Each row comes from the steps of one path. Every step used is in the known rows, and no mark comes twice. Write the path behind each row, first mark first.
In the rows, 128 means zero.
Known rows
gebeb, ridi, bozu, lurem, zefi: [ 81  66 116 122 134 148 139  96 114 110 137  97 112 153 102 133 139 132
 101 128  99 171 153 142 145 167 136 189 160 110  80 103 165 146 158  54
 117 153 201 115 127  72  79  99 170 152 108 140 141 183 120 175 105 206
  80  94  98  77 211  78 151  74]
mobilun, ridi, bozu: [147 150  95  99 134 139 141 134 106  85 118 126  94 150 145 129 147 132
 106 193 133 149 128 125 146 137  97 156 137 118 108 104  80 161 133 128
 129 122  91 142 121 183 144 127 119 133 114 118 142 135 124 119 132 198
  87 144 135 122 139  70 125 119]
gapeb, gebeb, ridi: [ 96 117  95 135 115 163 146 100 114 159 145 131 164 121 105  98 121 108
 137 107 135 142 121 134 123 129 111 138 110 143  80 142 169 170 144 156
 127  95 139 116 111 112 131 150 136 168 130 115 150 157 116 146 150 157
 109 148 111  76 161 115 137 121]
mobilun, ridi, bozu, lurem: [115 134 111 104 118 125 139 128 113  76 116 103 111 144 137 140 131 126
 109 160 131 141 141 142 144 139 128 178 140 111 103 100 102 145 152 120
 140 142 101 166 143 147 136 110 143 138 104 118 147 148 125 105 142 210
  88 127 105 132 162  52 137  93]
bozu, lurem, zefi: [119  93 139 140 143 114 116 116 121 121 114  96 107 129 107 134 123 128
 120 110  99 136 150 132 137 171 159 178 151 117 125 106 143 100 154  87
 134 169 170 139 130  53  93 113 157 159 113 123 139 140 124 135 117 146
 123  86 100 140 130 108 123  76]
nade, defa, zali, tafa, zefi, lurem: [120  98 144  48 143 139 142 123 107 106  94 139 189  86 112  40  76 117
  99  19 147 163  81 118 105 178 201 118 100 129 109 120  95 110 210 142
 139 116  73 145 168 148  48  86 126 100 129 196 156 109 168 118 109 183
 175 120 100 156 113 174  96 112]
nade, suruz, gapeb, gebeb, ridi, bozu: [124  92 139  85 156 175 148  80 104 148 134 110 215 133 100 139 129  93
 124 155 155 182 142 153 149 126  93 129 108 139  38 128 189 206 155 187
  98  96 195 109 121 183 120 168 161 165  71 106 196 170 106 174 158 240
  76 180  86  79 223  78 136 100]
suruz, gapeb, gebeb: [145 121 114 129 149 137 119 117 123 163 121  98 180 111 115 135 118 100
 127 109 135 145 104 145 137 116 123 118 104 151  96 126 152 162 157 201
 137  94 127 134 119 161 144 176 138 169  96  93 160 122 121 114 161 148
 112 169 119 101 133 106 115  83]
mobilun, ridi, bozu, lurem, zefi, kuveb: [ 91 130  79  78 133 130 140 108  99  75 118  47  65 141 116 165 120 130
  76 169 102 167 129 161 146 180 117 183 168  91 117  67 104 146 176  76
 147 187 121 151 144 101 108 117 159 184  97 159 146 131  97 143 118 216
  99  86  91 140 155  26 137  59]
bozu, lurem, zefi, tafa, zali: [117 100 121 143 139 100  95  89 128 112  94  52  92 138  88 123  72 160
 125 129  98 149 149 151 116 188 169 156 155 134 114 120 137 144 166  88
 142 142  94 140 132  40  70 111 152 124 100 159 164 178 111 131 111 126
 146  90 113 166 126 105 147  74]
ridi, mobilun: [126 130  98 156 132 117 136 129 127 137 126 125 119 121 151 138 143 121
 118 129 117 124 129  83 119 115 110 128  98 121 148 130 112 144 111 153
 120 145 140 127 139 104 112  89  99  99 120 157 116 120 110 116 140 115
 115 165 117 129 119 121 113 109]
bozu, lurem: [ 98 120 143 140 109 118 127 122 133 121 129 104 138 112 116 134 106 122
 130  97 132 119 140 141 128 126 160 158 129 123 125 121 147 112 150 127
 139 143 143 147 143  94 137 121 151 136 114 127 133 146 129 113 131 137
 130 115 100 146 152 119 142 101]
suruz, nade, lurem, bozu, ridi: [126 120  82 120  93 117  74 146 136  73 169 102 117 120 121 110 178 106
 130  97 113 123 146 138 134 127 123 150 109 101 120 157 180  94 133 116
 154 174  67 112 117 160  45 134 122 154 166 122 132 179 114 142 159 202
  86  49 127 212 161  71  77  99]
zefi, tafa, zali: [135 140 118 136 125 108 109 103 127 115 106  83 115 137 106 120  75 163
 125 155 131 141 129 146 106 151 147 102 134 153 115 148 123 166 139 127
 136 102  50 129 135 116 110 125 125  87 120 153 157 168 110 122 116 109
 149 126 143 154 122 120 146 125]
tafa, zefi, kuveb: [106 127 118 100 122 145 139 117  90 108 144  59 155 109  99 126 104 142
  87  77 146 142 119 158 137 152 120  95 141 107 117 115 126 115 154 114
 144 166  98 123 184 117 147  94 131 129 134 166 113  88 118 140 122  97
 154 101 112 150 136 102 118 115]
mobilun, ridi, gebeb: [143 204 108 124 147 124 127 126 102 129  80 123  76 151 138  91 139 122
 109 196 134 106 141  99 139 133 108 158 117 122 132  97  86 146 143 156
 135 141  73 145 117 181  99 119  83 112 132 167 145 138 127 108 160 146
 143 112 130 153 114  92 159 133]
zali, tafa, zefi, lurem, bozu, ridi: [112 152 129  93  85 131  95 165  77  70 120 136 142 104  97  93 116 127
  52  77 133 137  93 118 148 142 117 158 121 107 112 163 113  65 170 115
 171 145  77  92 159 182  58 101 104  70 121 161 136 119 135 123 121 157
 121  79 129 179 129  99  65 119]
suruz, gapeb, gebeb, ridi: [123 100 117 136 135 163 136  95 111 179 130 110 201 131 102 105 113  95
 116 109 138 144 112 146 139 137 119 116 102 153  80 131 174 187 165 193
 126  73 136 117 123 130 125 175 158 170 111 105 174 149 124 143 152 176
 109 168 112  64 181  96 153  94]
bozu, ridi, gebeb, gapeb, suruz: [120 205  96 128 106 133  79 171 162 137 134 174 131 154 120 121 118  94
  67 178  81 103 169 113 139 106  80 157 116  98  93 125 116  90 131 187
 134 112 111 115 136 185  94 109  38 172 104 117  95 165 145 144 172 167
 124  81 120 210  97  92  92 135]
gapeb, suruz, nade, lurem, bozu: [132 103  92 108 119 102  59 152 156  88 153 132 130 123 124  83 141 161
 153  67  93 124 141 132 138 150 121 101 117 138  88 140 177  83 146 165
 187 156  81 112 109 138  61 117  89 194 165 149 167 153 125 165 135 234
  90  65 142 200 154 105  86  73]
defa, zali, tafa: [127 164 114  84 147 125 147 125 125 134 109 134 144 125 134  90  90 121
 123 128 120 126  96  99 118 148 149 112 112 148  78 141  96 119 149 139
 144 116 137 128 121 110 101 116 111 111 127 160 152 144 149 126 121 184
 162 131 118 115 132 129  97  88]
zali, tafa, zefi: [127 149 138 112 132 133 133 137 100 107 118  98 150 136  98  84 106 147
  87  90 137 126 118 108 154 159 131 109 120 116  96 142  99  95 144 127
 136 129  88 128 155 134 117  75 117  74 149 149 125 113 143 123 122 134
 143 119 140 144 136 132  78 105]
nade, lurem, bozu, ridi: [107 133 100 118 101 129  80 154 141  85 158 132 150 120 115 121 172 116
 105 119 118 128 131 149 145 133 126 168 123 107 109 144 169 102 140 102
 175 165  84 124 131 156  50 150 132 141 120 102 119 167 104 114 160 193
 103  68 118 194 156  97 106 112]
zali, tafa: [110 157 124 108 129 121 131 133 120 128 116 126 119 137 117 114 112 136
 105 130 123 129 105 101 141 136 127 115 110 125 112 147 104 112 131 127
 134 124 116 132 114 129 111 118 129  79 143 156 136 145 133 127 122 163
 129 124 142 131 145 134  98 108]
ridi, bozu: [120 128 111 101 134 136 132 130 131 104 136 123 106 128 130 157 142 138
 119 153 130 167 130 136 136 115 111 148 131 125  93 128 120 140 124 120
 121 140 153 118 127 170 131 118 118 127 111 122 124 141 127 150 124 169
  93 136 130 104 161 115 112 118]
gapeb, suruz, nade: [138 114  95 136 112 108 102 141 147 119 148 127 106 143 127 103 106 145
 162  88 103 124 149 124 128 139 109 100 129 140 108 128 145 105 126 195
 123 109 111 115 111 109 118 109  78 202 165 137 149 130 141 163 123 188
 107 101 141 175 126 110  87 100]
ridi, bozu, lurem, zefi, kuveb: [ 67 112  95  85 137 127 137 102 120  90 135  49  86 117  97 191 117 135
  90 132  99 184 127 168 135 151 137 180 165  93  99  92 140 117 168  61
 142 208 184 123 142  87 106  99 145 174  94 170 130 144 100 161 113 192
  95  82  88 124 177  68 129  58]
zefi, lurem, bozu, ridi, gebeb: [108 180 113 118 102 123  76 146 104 108 103 162  94 108 126 124 136  98
  90 150 126 135 121 125 126  90 118 203 104 111 127 136 131  91 167 139
 163 169 118  87 124 213  28 139  63 103 107 174 131 153 112 124 148 142
 123  64 113 174 144 104 132 151]
defa, zali, tafa, zefi: [139 156 127  93 151 137 148 130 100 113 116 109 164 123 125  57  83 135
 103  82 137 126 102  96 126 172 151 102 119 139  68 140 102 107 159 131
 145 116 110 125 156 118 105  80 108 102 135 147 139 108 156 123 117 150
 175 136 114 127 123 130  65  88]
lurem, zefi, tafa, zali, defa: [148 145 123 120 148 112  74  85 124 147  91  77  48 159 110 115  89 144
 137 151 113 148 123 129 132 198 124 172 152 159 158 129 132 163 167 107
 137 134  93 122  88  85  75 102 167 139 137 137 157 147 104 135 103 104
 144 136 149 157 122 137 125 114]
mobilun, ridi, bozu, lurem, zefi, tafa: [133 130  85  81 135 128 128  95 117  65  75  68  67 151 108 132 127 151
 101 212  97 166 135 131 145 197 117 196 174 116 109  85  89 135 166  92
 135 163 124 172 118 115  87  94 153 136  97 146 142 165 102 132 127 230
 105 132 128 134 128  56 129  64]
mobilun, ridi, bozu, lurem, zefi: [127 114 106 103 151 126 128 124 106  73 107  96  68 153 126 135 141 135
 102 177  99 156 146 126 154 180 125 208 167  99 103  83 103 136 164  82
 134 149 139 151 123 108 103 110 152 165  96 123 149 140 122 132 130 210
  87 111 105 136 138  53 121  66]
tafa, zali: [130 122 140 156 140 105 107 127 118 126 138 113 118 138 126 117  93 147
 119 108 133 131 143 140 112 135 150 115 131 140 119 140 135 169 137 123
 136  97  65 114 142 108 113 142 115 116 121 133 160 141 126 122 119  89
 134  99 122 152 132 117 145 129]
gapeb, suruz, nade, defa, zali: [133  74  84  91 135 130 104 116 168 131 141 148 153 116 135  66  84 114
 167  43  99 135 141 133  92 168 158 111 113 150 118 107 165 115 165 185
 115  90  92 139 107 113  75  99  87 234 157 134 164 122 162 164 126 241
 126 109 107 186  94 135  73  94]
gebeb, gapeb, suruz: [140 130 130 113 119 135  93 169 163 133 134 187 162 140 129 120  98 125
  92 137  80 118 144 127 137 139  85  99 143 123 103 119 123  97 129 170
 146  95 116 127 141 132 139 130  89 175 108 121 125 115 161 161 124 159
 116 116 136 162  86 119 104 110]

Write each row's path
[150 108 111 137 156 110  92 100 119 119  92  77  84 156  94 118  91 175
 117 161  96 154 134 136 114 191 143 134 164 141 132 123 123 155 145  92
 133 123  85 121 116  82  70 119 127 117 114 165 159 160 107 150 101 114
 148 109 144 151  99 115 134 101]
lurem, zefi, tafa, zali
[106 101 105 163 118 142 153 107 113 152 138 136 146 136 137 104 133 116
 109 121 115 123 137  86 124 133 112 112 101 120 136 137 138 176 112 144
 114 121 139 113 138  78  93  87 125  94 135 175 126 157 108 139 137 137
 104 163 113  97 168 111 154 119]
gebeb, ridi, mobilun
[115 110 118 114 124 121 120  89 145 107  83  66 103 127  90 133 104 147
 126 154  94 149 136 132 128 185 149 172 162 129 131 103 138 103 159  87
 132 170 164 154 121  63  84 101 158 132 113 152 134 163 108 133 115 153
 147 120 120 138 124 109 126  68]
bozu, lurem, zefi, tafa
[115 134 121 112  82 127  89 150 103  90 130 167 128 102 124 133 134 107
  93 118 123 141 112 148 125 112 118 174 127 119 141 146 134  94 155 114
 165 147 120  96 129 175  72 154 112 120 103 136 133 131 116 126 122 146
 105  87 114 164 130  95 112 143]
zefi, lurem, bozu, ridi
[129 176 120  98 101 137  58 166 124 107 102 186 115 100 136 118 136  72
  40 177 102 123 131 122 128  87  92 189 111  86 130 138 125  81 160 139
 164 163 101  86 140 241  39 149  64  91  89 180 115 154 138 157 162 128
 115  62 112 192 123  95 120 147]
zefi, lurem, bozu, ridi, gebeb, gapeb
[114 128  91 141  89 121  96 156 104  92 128 160 116  98 144 148 144 103
  83 122 112 136 115 103 120  98 104 173  96 107 157 145 115 109 133 145
 161 164 119  90 146 151  54 116  82  98  93 169 118 127  97 112 137 138
  93 119 100 173 117  92  94 121]
zefi, lurem, bozu, ridi, mobilun
[108 124 117  71 147 143 139 106 143 138 106 139 165 114 124  79 102 101
 112  92 125 137  93 120 109 161 182 133  89 139 112 123 120 119 168 124
 131 108  93 167 112 138  57 111 132 123 132 160 149 140 151 129 125 215
 150 125 108 143 116 154  94  99]
nade, defa, zali, tafa
[ 94 125  65 160 119 154 155 100 112 169 145 126 157 115 128 105 130 102
 129 118 121 133 117  97 114 117 100 134  76 133 101 143 147 185 128 179
 120 107 151 112 123  83 115 111 108 148 122 140 137 155  97 133 159 144
  95 188  96  72 154 108 132 102]
gapeb, gebeb, ridi, mobilun
[136  85 156 106 149 166 134  80 100 177 125 111 231 131  98 107 112  76
 135 122 153 152 140 142 142 143 105 110 101 148  75 129 193 194 160 194
 107  76 178 122 120 138 129 177 169 165  90 120 201 157 112 151 160 199
 112 165  84  91 186  91 148 112]
nade, suruz, gapeb, gebeb, ridi
[138 169 130 117 141 140 100 137 145 148 100 151 122 129 136 103 129  97
  73 190 110 112 150 112 133 105  98 143 111 101 117 123 112 112 135 145
 130 145 108 115 135 195  98 122  76  97 114 165 111 150 150 163 160 112
 138 103 125 150 124 124 137 133]
ridi, gebeb, gapeb
[ 91 104 112 115 120 157 152 112 118 118 150 136 131 151 121 130 139 134
 109 148 132 163 129 128 139 123 108 139 131 122  78 134 146 164 125 108
 112 119 152 106 125 141 120 118 140 111 127 137 136 177 123 171 119 187
  79 134 125  73 208 106 152 126]
gebeb, ridi, bozu
[104 171 112  59 140 146 153 116  89 110 126  70 169 102 105  84  60 135
  76  70 140 137  86 123 121 172 141  74 123 120  82 128 102 102 175 114
 155 153  98 125 179 104 111  82 113 114 135 195 138 110 132 140 119 146
 185 105  98 141 142 103  84  77]
defa, zali, tafa, zefi, kuveb
[129 197 102 124 111 144  95 150 147 130 124 144 125 142 131 133 150  69
  55 195 100 108 158 112 132  94  95 174 109  78 112 131 116 106 124 146
 115 137 108 110 145 198  81 124  75 107 109 132  86 169 140 145 182 122
 133  86 119 188 119  91 119 148]
bozu, ridi, gebeb, gapeb
[137  97 151 111 119 125 131 145  82  99 109 125 140 102 119  88 104 142
 114  49 150 149 116 120 129 146 153 111 131 121 129 124 105 114 167 148
 140 138 104 110 184 137 104 106 113 111 116 160 132  98 143 122 112  95
 154 130 116 136 120 145 135 145]
tafa, zefi, lurem
[128 112  98  90 151 117 117 106 148 101  93  78 115 134  99 103 148 167
 139 152  97 161 120 123 136 200 149 131 150 122 116 105 122 129 158 106
 150 175 124 150 119  87  42 120 149 133 121 160 131 183 106 143 131 184
 150 117 149 141 130 150 139  87]
nade, lurem, zefi, tafa
[120 146 101 135  97 139  87 141 122 101 150 144 130 127 119 144 156 104
  86 147 114 122 133 147 138 121  91 178 134 112 130 151 162  96 128  96
 154 144 113 106 117 167  96 138 122 136 121 102 113 131 109 131 135 156
 100  79 123 169 119  73  84 130]
lurem, bozu, ridi
[127 124 152  88 115 127  99 148  77  86  93 134 141  92 103  74  97 159
  69  71 136 142  84 109 146 152 126 129 120 123 109 154 114  64 175 124
 186 153  88  92 153 174  64  98 108  50 131 208 157  94 136 142 100 145
 130  94 136 146 142 123  87 109]
zali, tafa, zefi, lurem, bozu
[108 195  95 147 109 138  71 140 118 120 126 140 100 127 120 127 159  98
  77 183 115 113 148 129 137  95  94 204 112 107 114 141 154  89 130 118
 152 168 121 101 112 206  58 115  71 110 119 132 114 155 107 128 167 145
 113  63 124 181 137  79 101 128]
lurem, bozu, ridi, gebeb
[118 171 125 127  99 134  82 155  76  89 107 136 117 106 109  90 130 111
  68 103 143 129 132 126 140 114 111 188 114  99 115 137 124  73 174 139
 161 167 101  80 162 217  38 100  57  91 106 164 120 121 124 126 145 109
 138  63 112 192 127 101 102 150]
tafa, zefi, lurem, bozu, ridi, gebeb
[159 117 147  99 163 149 124  95 113 160 118  96 209 114 108 139 112  80
 144 136 154 152 137 145 136 128 114 120 103 141  90 124 167 164 157 204
 115 103 167 136 123 167 140 181 144 173  72 102 184 128 117 131 170 177
 122 174  87 138 132 102 113 103]
nade, suruz, gapeb, gebeb
[138 139 126  95 161 100  75  96 136 135  98  59  76 155 107  97 108 157
 161 129 113 152 125 136 139 214 151 154 137 153 132 128 136 169 188 119
 166 152  66 140 104  76  33 110 184 153 137 149 161 186  98 124 127 136
 145 123 146 177 150 155 148  99]
nade, lurem, zefi, tafa, zali, defa
[175 174  88 103 129 124  80 160 142 118 102 146  83 166 151  60 115 101
  94 177  77  86 171  84 139 143  66 120 115 107 113 102  88 110 139 212
 131 106  39 128 114 186 102 111  35 172 157 174 149 139 157 168 162 193
 113  85 140 207  89  63 115 105]
mobilun, ridi, gebeb, gapeb, suruz, nade
[141  94 110  75 148 133 128 109 122 108 120  79 159 109 114  33 101 108
 113  22 127 135 116 109 108 184 173 111  98 117 111 130 131  94 175 136
 106 117  61 143 142 136  61  61 123 122 185 164 149 117 174 152 126 204
 146  95 116 172 116 129  52  89]
suruz, nade, defa, zali, tafa, zefi
[159 195 110 108 139 137  92 167 137 135  86 180 114 163 140  79 109 110
  70 208  85  93 154 102 145 148  70 129 127 116 100  90  82 109 147 201
 155  99  60 148 128 187 107 116  47 153 110 163 133 133 151 142 163 180
 127 105 135 186  84  82 129 117]
mobilun, ridi, gebeb, gapeb, suruz
[137 136 145  67 141 124 148 142  86  99  92 135 150 101 130  50  60 140
 106  51 148 146  82  95 120 166 171  96 115 140  84 132  76 105 191 144
 156 116 110 106 169 123  87  92  99  91 116 188 156 114 158 118 108 145
 184 132 110 129 124 150  97 100]
defa, zali, tafa, zefi, lurem
[107  96  95  93 129 132 125  96 145  85  96  59  83 131  90 162 122 156
 115 178 102 181 130 140 129 167 137 189 160 117  92 107 125 120 152  79
 127 191 183 143 119 104  89  91 153 135  95 139 127 176 107 155 114 202
 108 127 122 120 159  99 118  60]
ridi, bozu, lurem, zefi, tafa
[124  93  91 163 143 152 144  97 104 185 127 105 194 121 123 111 126  89
 108 106 122 142 115 107 132 119 107 109  72 143 108 136 157 203 146 218
 119  91 141 117 135 109 116 124 130 136  98 132 160 149 105 127 164 164
  91 203 105  63 174  86 143  79]
suruz, gapeb, gebeb, ridi, mobilun
[ 85  85 117 120 127 154 141  95 123 150 139  79 195 116  93 136 114  98
 114 101 139 173 119 169 148 112 137 161  97 138  34 130 185 186 179 178
 128 103 163 131 135 138 127 151 169 165  77  96 170 188 118 138 157 224
  67 163  89  54 237  66 153  57]
suruz, gapeb, gebeb, ridi, bozu, lurem
[141 128 146  64 138 134 109 147  73  92  91 152 156  83 126  47  73 139
  89  62 135 139  72  99 130 160 145 119 118 146  85 145 104  75 194 122
 191 143 105  91 152 158  59  99  88  77 113 202 168  97 144 144 103 157
 160 104 108 126 130 123  79  84]
defa, zali, tafa, zefi, lurem, bozu
[129 106 140 101 112 122  92 141 104 104 103 171 123  89 131 114 122 131
 116 103 126 142 100 135 124 119 124 148 128 138 136 134 137  97 164 121
 179 149 116 101 125 174  79 151 112 110 109 180 155 109 124 147 107 138
 112 104 120 133 139 120 135 128]
zefi, lurem, bozu
[ 56 105  89 117 105 158 149  98 125 132 156 108 159 115 103 130 113 117
 133 110 135 166 132 158 133 113 135 183 109 129  40 137 176 164 158 137
 131 120 174 121 127 112 127 130 145 177  98 100 152 187 114 146 151 206
  81 143  87  68 220  86 136  81]
gapeb, gebeb, ridi, bozu, lurem
[153  93 107  85 117 116  39 172 178  89 147 154 145 116 131  73 138 138
 111  97  69 120 148 125 139 152  86  98 132 113  90 142 172  64 144 163
 189 149  63 115 126 157  68 130  86 184 152 159 149 148 152 198 144 223
  80  58 139 203 140  94  80  72]
gebeb, gapeb, suruz, nade, lurem, bozu
